Each row was made from one walk, in order. Every step used is in the known rows, and no mark comes twice. Write each row's walk.
In the rows, 128 means zero.
Known rows:
u -> g -> t: 131  106  114  123  100  178  116  87  96  136  128  147  84  100  109  125  130  75  138  138  151  133  133  128  127  101  126  110  160
u -> g -> n: 115  111  131  108  92  163  134  129  128  134  99  156  88  106  127  133  132  134  104  139  159  113  138  113  114  106  114  99  113
m -> t -> g: 121  87  149  130  134  98  124  105  70  126  118  126  76  125  121  169  103  157  143  155  110  130  141  132  128  130  153  83  116
w -> g -> n: 110  94  97  122  71  146  170  174  165  135  97  129  166  131  129  140  122  152  99  125  152  91  130  139  114  136  94  109  119
m -> v: 136  170  138  137  107  155  143  123  134  163  137  115  113  147  132  112  132  124  132  119  129  144  99  149  122  113  103  117  103
z -> w: 135  143  157  131  143  138  126  140  130  164  120  102  148  141  136  123  117  100  137  125  138  135  136  159  120  116  128  133  106
g -> t -> m: 133  117  90  149  127  143  151  129  95  117  177  128  120  105  106  91  136  83  184  128  145  128  137  143  124  106  161  164  124
u -> g -> t -> m -> n -> y: 139  135  127  147  106  215  143  84  74  100  176  208  61  128  78  94  176  82  177  142  171  141  131  114  142  82  157  127  134
z -> u -> g -> w: 129  56  118  99  173  201  72  91  87  113  135  159  79  140  145  149  130  102  102  118  154  142  165  119  108  98  138  164  134
t -> m -> n -> g -> w: 131  132  135  182  175  186  152  117  111  96  181  183  57  162  105  144  146  83  173  117  168  161  135  115  155  104  181  145  69
w -> g -> t -> m: 116  90  62  151  111  161  168  132  115  113  155  120  154  130  111  105  133  87  170  136  153  99  139  154  119  140  140  149  153
t -> g: 142  94  157  115  138  103  135  134  101  136  107  112  129  129  120  149  120  132  128  141  127  120  145  131  133  118  147  102  132
n -> g: 121  116  129  139  155  139  133  123  140  113  155  161  98  147  118  160  125  108  141  121  120  130  113  123  134  149  145  103  118
z -> w -> g -> n: 116  109  126  126  87  156  168  189  166  172  91  106  182  142  141  135  110  125  110  121  163  97  137  168  106  127  94  118  101
m -> t: 107  122  122  143  126  123  119  103  97  117  142  146  72  121  129  144  110  154  146  143  110  139  124  130  121  140  132  112  112
u -> g -> t -> m: 120  107  93  138  131  176  133  88  80  111  155  144  75  102  107  96  141  69  174  150  157  122  145  128  117  109  161  137  144
w -> g: 110  102  98  132  108  143  148  133  144  125  108  118  161  149  134  142  122  131  117  138  136  99  131  138  124  162  108  112  158
n -> m: 128  174  142  110  131  118  109  120  117  121  99  147  188  127  130  122  135  146  116  127  126  129  117  115  143  124  146  130  157
v -> m -> t -> g -> n: 122  110  161  108  110  100  133  162  75  138  103  140  135  117  123  154  112  167  116  145  133  107  175  144  109  103  120  67  54
z -> u -> g -> t -> m: 135  78  74  114  171  190  114  100  63  103  176  147  78  107  121  102  145  72  171  135  138  122  152  124  100  120  176  190  139
u -> g -> n -> m: 113  159  144  90  98  154  114  122  117  125  70  174  148  105  128  128  143  151  94  136  154  116  126  99  129  103  134  104  142
u -> g: 114  117  132  118  127  159  114  86  111  121  107  145  86  126  130  135  133  112  120  151  140  123  135  114  122  127  128  103  148
v -> m: 130  156  139  113  142  121  115  140  116  128  123  129  180  141  133  117  136  119  117  130  135  116  159  138  120  121  109  113  102
w -> g -> t -> m -> n -> y: 136  117  93  162  87  202  179  129  108  99  176  187  134  153  84  99  166  102  172  127  168  119  120  139  142  112  135  140  142

Write each row's walk:
150  176  180  95  86  124  148  163  111  173  81  125  173  129  123  127  133  167  105  120  144  132  108  139  136  77  128  90  97
t -> g -> n -> m -> v
135  104  111  141  96  173  148  144  132  175  125  99  179  138  121  126  107  65  144  120  157  116  135  182  120  121  103  129  148
z -> w -> g -> t
152  143  123  158  105  186  158  124  92  106  198  193  106  129  76  87  172  98  185  119  162  146  119  128  145  78  156  153  113
g -> t -> m -> n -> y
123  171  113  148  138  147  159  124  113  138  168  112  104  149  130  85  142  120  168  133  135  137  112  149  114  119  138  143  87
t -> m -> v
138  174  126  165  141  147  170  129  109  109  147  139  97  132  114  105  157  119  169  139  142  139  129  110  148  124  170  162  91
t -> m -> n
108  149  131  131  138  120  107  112  84  118  136  146  128  134  131  134  119  142  131  145  116  125  155  142  114  135  114  93  86
v -> m -> t
147  184  170  123  119  162  128  135  110  117  145  193  166  164  103  110  170  134  119  121  149  134  141  125  141  96  107  103  91
v -> m -> n -> y
159  175  146  154  125  178  148  136  112  134  168  174  123  135  89  141  148  54  152  106  144  145  130  131  158  100  132  103  81
v -> m -> n -> g -> t
144  149  110  178  114  190  190  145  114  154  141  108  146  143  110  104  136  57  186  129  170  128  135  164  140  116  144  163  112
z -> w -> g -> t -> m -> n
120  55  156  135  133  128  100  96  64  123  123  139  68  137  123  179  98  140  133  138  143  149  163  143  129  87  144  95  105
m -> t -> g -> w
122  132  67  160  88  184  183  125  118  149  166  106  134  146  114  87  135  82  173  128  153  120  111  174  113  123  116  135  128
w -> g -> t -> m -> v
142  151  114  161  115  198  157  87  76  118  148  157  49  106  95  100  162  63  181  147  163  143  135  109  145  94  165  146  123
u -> g -> t -> m -> n
108  167  139  124  134  118  98  95  84  109  110  165  133  121  132  138  121  170  134  140  109  140  110  115  136  135  151  115  141
n -> m -> t
88  132  109  121  77  138  139  141  118  117  82  167  171  125  136  151  115  194  105  138  135  102  113  127  121  146  121  97  136
w -> g -> n -> m -> t
135  216  151  116  117  145  121  113  122  155  111  135  170  146  135  107  141  141  118  119  128  150  88  134  137  110  123  118  134
n -> m -> v
111  95  138  94  80  182  123  125  124  115  123  209  98  130  110  124  151  152  101  133  165  112  132  117  105  93  106  83  123
u -> g -> n -> y
125  108  93  160  153  155  154  127  109  104  206  158  89  122  96  123  135  62  196  121  136  128  120  138  127  129  180  137  113
n -> g -> t -> m
141  119  82  125  153  214  126  94  68  139  189  136  60  126  123  86  149  69  174  126  138  142  125  146  96  103  154  179  113
z -> u -> g -> t -> m -> v
160  148  136  168  113  186  159  122  123  133  169  174  69  123  84  152  142  64  167  105  137  157  96  119  164  107  150  120  107
m -> n -> g -> t
127  148  102  143  108  199  144  80  85  144  167  131  58  123  110  84  146  64  179  143  158  140  119  149  113  91  137  123  119
u -> g -> t -> m -> v
120  104  174  117  146  118  80  90  51  117  95  160  129  135  125  173  105  157  120  138  141  151  150  129  145  85  162  99  133
n -> m -> t -> g -> w
126  89  82  137  83  165  151  132  129  138  128  121  160  127  113  132  120  92  135  123  147  108  126  154  129  130  104  121  168
w -> g -> t
118  118  128  135  126  150  144  146  147  161  103  96  178  162  141  139  108  105  127  132  145  105  135  168  116  147  108  120  135
z -> w -> g
